Each row was made from one small tree. The marks that hang from a mark follow it in brackets, in the order of their numbers. Every link used is in the known rows. Write each row's tree.
Known rows
K_175(K_265 K_288(K_513(K_287)) K_976): -.18 -.01 -.15 -.05 .21 -.19 .29 .22 .01 -.11 -.07 .05 -.13 -.18 .05 .01 .36 .01 -.13 .09 .15 -.18 .06 .09 .00 -.17 .25 .06 .22 -.08 .10 -.26 -.28 -.21 .04 -.28
K_949(K_265 K_288(K_513)): .26 .33 .39 .02 -.05 .00 -.09 -.22 -.15 -.04 -.08 -.07 .22 -.05 .09 -.01 .00 .00 -.17 .09 .17 -.08 .20 -.08 .22 -.06 -.05 .15 -.05 .21 -.20 -.04 .12 .11 .06 .10
K_355(K_265(K_513 K_949) K_288): .13 .16 -.26 .16 .13 -.03 -.08 .12 .09 -.16 .12 -.21 -.07 -.03 -.02 -.15 -.24 -.01 -.10 .11 -.21 -.13 .17 -.08 .04 -.13 .05 -.12 -.04 .11 .22 -.07 -.15 -.13 .24 -.12
K_355(K_288(K_175 K_513) K_976): .09 .10 .28 .06 -.11 -.15 -.30 -.27 .06 -.02 .05 -.07 .24 -.05 .12 -.10 .13 -.13 -.08 .43 -.01 -.22 .18 -.29 -.11 -.22 -.07 .00 -.11 .14 -.21 -.05 -.02 -.25 .23 .09
K_265(K_513(K_287 K_288(K_175) K_976) K_949): .02 .10 -.27 .02 .13 -.13 .27 .04 .15 -.51 -.03 -.26 -.34 .16 -.23 -.15 .10 .04 -.15 .26 .12 .07 -.31 .08 .18 -.31 .41 -.12 -.20 -.12 -.14 -.19 -.33 .01 .30 -.13
K_355(K_265 K_976(K_949)): .14 -.02 .14 .33 -.09 .03 -.28 -.12 -.20 -.23 .06 .08 .13 -.15 -.13 -.18 -.30 .02 .17 .07 -.15 -.15 -.13 -.20 -.12 -.05 -.16 -.12 -.20 -.04 .00 .00 .07 -.04 -.01 .05
K_288(K_513(K_976(K_949))): .07 .12 .27 .09 .10 .03 .06 -.17 -.18 -.29 .07 -.11 -.03 .06 -.02 -.07 .00 .09 .04 .07 .07 .05 -.15 -.01 -.05 -.11 -.09 -.04 -.19 .04 -.33 -.27 -.06 -.06 .06 .04
K_355(K_288): -.04 .00 .05 .09 .04 -.03 -.16 -.05 .06 -.02 .06 -.08 .02 -.02 .11 -.05 .00 -.10 -.06 .16 -.21 -.07 .08 -.10 .05 -.17 -.03 -.11 -.10 .09 .02 -.11 -.05 -.08 .07 .04
K_265(K_949): -.05 .15 -.21 -.01 .07 .07 .06 .17 .02 -.09 .00 -.12 -.06 -.02 -.12 -.03 -.14 .04 .07 -.03 -.03 -.01 -.10 -.02 .00 .01 .03 -.07 .09 .05 .13 -.06 -.12 -.01 .06 -.16
K_949(K_265 K_287(K_355) K_288(K_175 K_513(K_976))): .41 .25 .82 .19 -.16 -.02 -.13 -.28 -.10 -.39 -.01 -.07 .33 .02 -.06 -.17 .18 -.04 -.27 .18 .37 -.06 .03 -.39 .35 -.04 -.02 .09 -.36 .23 -.30 -.05 .05 .22 .17 .20
K_287(K_175(K_288) K_355(K_265(K_949) K_976)): .00 -.12 .19 .41 -.13 -.01 -.14 .25 .02 -.07 .15 .04 .17 -.28 -.06 -.08 .01 -.09 -.16 .17 -.19 -.23 -.14 -.09 -.04 .05 -.17 -.13 .10 -.07 .25 -.08 -.38 -.15 .10 -.14
K_513(K_287(K_175(K_265(K_949))) K_976): .00 -.08 .09 .25 .02 -.13 .32 .06 .14 -.40 -.02 .04 -.25 -.11 -.07 .04 .08 .01 .01 .05 -.09 -.07 -.34 .15 .06 .05 .18 -.18 -.05 -.31 -.19 -.18 -.33 -.05 .02 -.08
K_287(K_355(K_288 K_976)): -.07 -.13 .26 .31 -.03 -.05 -.14 -.13 -.01 -.14 .16 .03 .17 -.09 .00 -.10 -.01 -.08 -.09 .25 -.19 -.16 -.08 -.21 -.04 -.24 -.12 -.24 -.02 .14 .13 -.14 -.16 -.09 .12 .06
K_288(K_513): .06 .11 .11 -.06 .07 -.03 .07 -.05 .03 .03 .05 -.05 .07 .00 .05 .04 .15 .03 -.16 .11 .18 -.04 .13 .00 -.07 .00 -.04 .10 .11 .04 -.14 -.07 .01 -.10 .04 .01
K_175(K_265): .01 -.04 -.06 .05 -.02 -.08 .10 .09 -.02 .12 .00 .09 -.07 -.04 .02 .08 .06 -.02 .04 -.09 -.10 -.11 .05 .17 -.04 .09 .06 .06 .06 -.02 .03 -.01 .01 -.05 -.03 -.06
K_265(K_513(K_287 K_288 K_976(K_949))): -.03 -.03 -.11 .16 .23 -.10 .31 -.12 -.08 -.61 .00 -.19 -.33 .14 -.18 -.16 .04 .08 -.15 .15 .04 .13 -.37 .22 .20 -.39 .28 -.17 -.33 -.14 -.19 -.28 -.26 .12 .14 .01
K_513(K_287 K_288 K_976): -.05 -.05 .08 .20 .11 -.13 .21 -.13 .15 -.49 -.04 -.02 -.27 .03 -.13 -.10 .21 -.06 -.07 .31 .07 -.07 -.39 .00 .20 -.32 .38 -.24 -.22 -.23 -.36 -.22 -.27 .11 .03 .02
K_355(K_265(K_513) K_288 K_976(K_949(K_287))): .18 .06 .06 .43 .00 -.09 -.31 -.16 -.11 -.49 .15 -.12 .15 -.09 -.02 -.36 -.33 -.03 -.01 .16 -.16 -.08 .00 -.16 .05 -.28 -.15 -.14 -.38 .09 .07 -.05 .02 .03 .13 .16
K_949(K_265 K_287(K_355) K_288): .21 .15 .54 .27 -.12 .01 -.09 -.10 -.09 -.32 -.02 .04 .29 -.07 -.06 -.17 -.06 -.05 -.22 -.02 .19 -.03 .00 -.25 .41 -.05 -.07 .04 -.24 .25 .05 .04 .06 .40 -.01 .15
K_288(K_175(K_976(K_949)) K_513(K_287)): .02 .08 .19 -.14 .09 -.05 .09 -.09 .08 -.33 -.03 -.10 .01 -.04 -.08 -.04 .15 .10 -.10 .21 .23 -.04 -.03 -.26 -.06 -.07 .14 .04 -.11 .04 -.05 -.13 -.08 -.15 .10 -.09
K_976(K_949): -.04 .01 .07 .07 .04 .10 -.06 -.02 -.18 -.18 .02 -.08 -.01 .01 -.09 -.06 -.17 .05 .05 -.07 -.15 .02 -.12 .04 -.02 .00 -.10 -.06 -.21 .07 .00 -.07 .02 .03 -.01 .00
K_265(K_513 K_949(K_287(K_355(K_976)) K_288(K_175))): .13 .22 .06 .19 -.05 -.13 .04 .05 .01 -.39 .12 -.18 .18 .07 -.26 -.31 -.14 .03 -.14 .09 .22 .10 .01 -.19 .23 -.10 -.03 .03 -.14 .24 .30 -.01 -.14 .14 .23 .03
K_949(K_265 K_287): .23 .07 .26 .09 -.14 .05 -.10 -.08 -.10 -.30 -.13 .02 .17 -.05 .00 -.09 -.07 -.04 -.06 -.07 .19 .01 -.05 -.12 .22 .00 -.04 .06 -.21 .06 -.14 .09 .14 .34 -.04 .09
K_949(K_287 K_288): .06 .20 .20 .17 -.03 -.10 -.09 -.06 .06 -.23 -.02 -.01 .15 -.03 .01 -.20 -.05 -.04 -.07 .00 .11 .08 .09 -.18 .31 -.05 .02 .06 -.21 .12 .03 .06 .10 .25 -.08 .19

Write each row's tree
.31 .11 .17 .12 -.08 .02 .04 -.13 -.19 -.53 -.09 -.07 .04 .09 -.03 -.19 -.10 .07 -.06 -.12 .28 .18 -.16 .02 .27 -.17 -.01 .04 -.30 .01 -.28 .00 .04 .31 .14 .10
K_949(K_265(K_513(K_976)) K_287)
-.02 -.05 .17 .06 .07 -.18 .32 .04 .24 -.13 -.02 .10 -.02 -.17 .11 .13 .32 .06 -.20 .10 .17 -.08 .07 .07 -.07 .05 .05 .07 .19 -.14 -.10 -.11 -.21 -.21 -.07 -.11
K_288(K_513(K_287(K_175(K_265 K_976))))
.22 .02 .48 .33 -.09 .02 -.08 -.10 -.12 -.49 -.08 -.06 .00 -.01 -.01 -.10 -.04 -.04 -.10 .10 -.03 .05 -.45 .00 .27 -.16 -.05 -.12 -.57 -.06 -.51 -.12 -.05 .34 -.05 .09
K_513(K_288 K_976(K_949(K_265 K_287(K_175))))
.03 .01 .54 .35 -.02 .01 -.07 -.02 -.03 -.31 .14 -.02 .22 -.06 -.05 -.17 -.11 .00 -.22 -.03 -.08 .06 -.07 -.10 .25 .06 -.26 -.01 -.37 .11 .13 -.05 -.03 .22 -.12 .16
K_976(K_949(K_287(K_175 K_355) K_288))
-.17 -.25 .07 .24 .06 -.08 .19 .03 -.12 -.41 .12 -.09 -.02 -.08 -.09 -.13 .04 .04 -.29 .11 -.07 .07 -.25 .29 .06 -.18 -.09 -.08 -.11 -.17 .18 -.21 -.34 -.09 .15 .01
K_265(K_513(K_287(K_175(K_288) K_355(K_976(K_949)))))
-.01 -.11 -.12 .09 .10 -.19 .30 .00 .25 -.18 -.02 -.10 -.19 .01 .04 .04 .20 -.01 -.42 .20 .07 .08 -.08 .33 .15 -.18 .17 .01 -.08 -.21 -.07 -.07 -.22 .02 .05 .01
K_265(K_513(K_287(K_175) K_288))
.30 .14 .49 .20 -.18 -.05 -.12 -.05 .03 -.28 -.14 .06 .28 -.17 .15 -.10 -.14 .02 -.15 -.07 .20 .10 .02 -.23 .36 .01 -.14 .10 -.21 .10 -.09 .10 .05 .28 -.11 .08
K_949(K_265 K_287(K_175(K_976)) K_288)
.30 .10 .13 .18 -.02 -.03 .09 -.09 -.12 -.48 -.12 -.10 -.02 .11 -.02 -.18 -.01 .00 -.18 .02 .31 .15 -.20 .06 .35 -.30 .10 .01 -.32 .00 -.32 -.05 -.03 .36 .09 .08
K_949(K_265(K_513(K_288 K_976)) K_287)
-.01 .37 .06 .12 .16 -.08 .20 -.06 .06 -.48 .01 -.15 -.08 -.02 -.13 -.15 .04 .04 -.02 .19 .18 -.03 -.10 -.10 .21 -.14 .20 -.11 -.01 .05 -.16 -.26 -.25 .00 .13 -.04
K_265(K_949(K_288(K_513(K_287 K_976))))
.22 .15 .42 .04 -.02 -.03 -.07 -.20 -.11 -.38 .02 -.13 .09 .11 -.08 -.14 .12 .04 -.04 .16 .20 .03 -.07 -.20 .02 -.01 -.02 .06 -.41 .06 -.40 -.12 .03 .00 .13 .12
K_288(K_175 K_513(K_976(K_949(K_287))))
-.01 -.08 .02 .20 .03 -.08 .06 .21 -.16 -.20 -.01 -.12 -.03 -.06 .04 -.07 -.01 -.01 -.14 -.17 -.12 .08 -.06 .37 .14 .01 -.13 .15 -.29 -.07 .11 -.07 -.09 .10 -.02 .02
K_976(K_949(K_287(K_175(K_265(K_513) K_288))))
.00 -.09 .23 .05 -.05 .08 -.09 .18 -.18 -.14 -.10 -.07 .10 -.17 .14 .00 -.10 .04 -.06 -.09 -.14 .04 -.16 .05 .10 -.05 -.18 .03 -.14 -.04 .03 -.12 -.13 -.01 -.01 -.18
K_287(K_175(K_288 K_976(K_949(K_265))))
.06 .02 .30 .23 -.14 -.08 -.42 -.24 -.09 -.37 .03 -.10 .23 -.04 -.02 -.26 -.15 -.13 .07 .27 -.18 -.14 -.09 -.35 .04 -.21 -.11 -.11 -.50 .15 -.07 -.03 .11 .04 .10 .19
K_355(K_288(K_175) K_976(K_949(K_287)))
.03 -.07 -.27 -.04 .11 -.13 .31 .19 -.03 -.05 .01 .04 -.13 .02 .03 .06 -.09 .13 -.02 -.15 .07 .11 .08 .21 -.05 -.09 .06 .06 .20 .03 .24 -.07 -.08 -.12 .05 -.23
K_175(K_265(K_513) K_976)
.02 .13 .28 .17 .16 -.01 -.09 -.22 -.12 -.29 .11 -.17 -.01 .02 .09 -.12 .03 -.01 -.04 .22 -.14 -.09 -.04 -.09 -.01 -.26 -.08 -.17 -.26 .11 -.29 -.33 -.10 -.12 .13 .07
K_355(K_288(K_513(K_976(K_949))))
.01 -.01 .16 .20 .10 -.01 .04 -.11 -.15 -.33 .02 -.09 -.19 .09 -.11 -.12 -.04 .00 .05 .13 -.10 .02 -.38 .06 .11 -.24 .09 -.22 -.37 -.03 -.33 -.24 -.14 .13 .00 -.01
K_513(K_288 K_976(K_949))
.00 .13 .37 .15 .08 -.06 .07 -.18 -.01 -.29 .02 -.12 .06 -.11 .02 -.04 .04 .03 -.21 .12 -.01 -.03 .02 .04 .15 .00 -.07 .02 -.22 .00 -.11 -.17 -.08 .01 -.05 .14
K_976(K_949(K_288(K_513(K_287(K_175)))))
.20 -.01 .30 .35 .09 .01 .04 -.07 -.18 -.35 .20 -.08 -.01 .04 -.18 -.22 -.21 .12 -.13 .01 -.07 .01 -.07 -.08 .13 -.09 -.06 -.12 -.24 .09 .15 -.18 -.12 .02 .18 .04
K_287(K_355(K_265(K_513(K_976(K_949(K_288))))))
.11 -.01 .23 .33 -.13 -.03 -.31 -.01 .09 -.13 .19 -.03 .17 -.13 -.15 -.17 -.08 -.11 -.06 .35 -.22 -.34 -.01 -.46 -.09 -.08 -.03 -.23 -.10 .16 .24 -.03 -.18 -.19 .27 -.08
K_287(K_355(K_265(K_949) K_288(K_175) K_976))
.06 .09 .37 .10 .04 -.05 .04 .00 .02 -.11 .04 -.06 .15 -.11 .13 .00 -.08 .12 -.14 .01 .00 .09 .05 -.06 .03 .01 -.21 .07 -.06 .08 -.05 -.11 -.09 -.08 -.08 -.03
K_287(K_175(K_976(K_949(K_288(K_513)))))
-.13 -.13 -.13 .15 .21 -.10 .26 .36 -.25 -.32 .07 -.06 -.07 -.04 -.10 -.18 -.03 .10 -.12 -.21 .01 .06 -.08 .18 .14 -.15 .01 .05 -.04 .10 .45 -.24 -.25 .02 .06 -.23
K_175(K_265(K_513) K_288 K_976(K_949(K_287(K_355))))
.16 .30 .40 .19 .05 -.15 -.01 -.19 .00 -.43 .02 -.04 .15 .03 .02 -.24 .11 .01 -.10 .12 .33 .08 .07 -.23 .28 -.12 .04 .04 -.21 .12 -.30 -.11 .00 .16 -.01 .23
K_949(K_287 K_288(K_513(K_976)))
-.04 .01 .04 -.03 .08 .11 -.11 .17 -.36 -.24 -.12 -.07 .03 -.12 .02 -.11 -.16 .05 .08 -.09 -.07 .00 -.18 -.01 .14 -.22 -.04 -.03 -.14 .07 .12 -.18 -.07 .04 .05 -.24
K_175(K_288 K_976(K_949(K_265)))
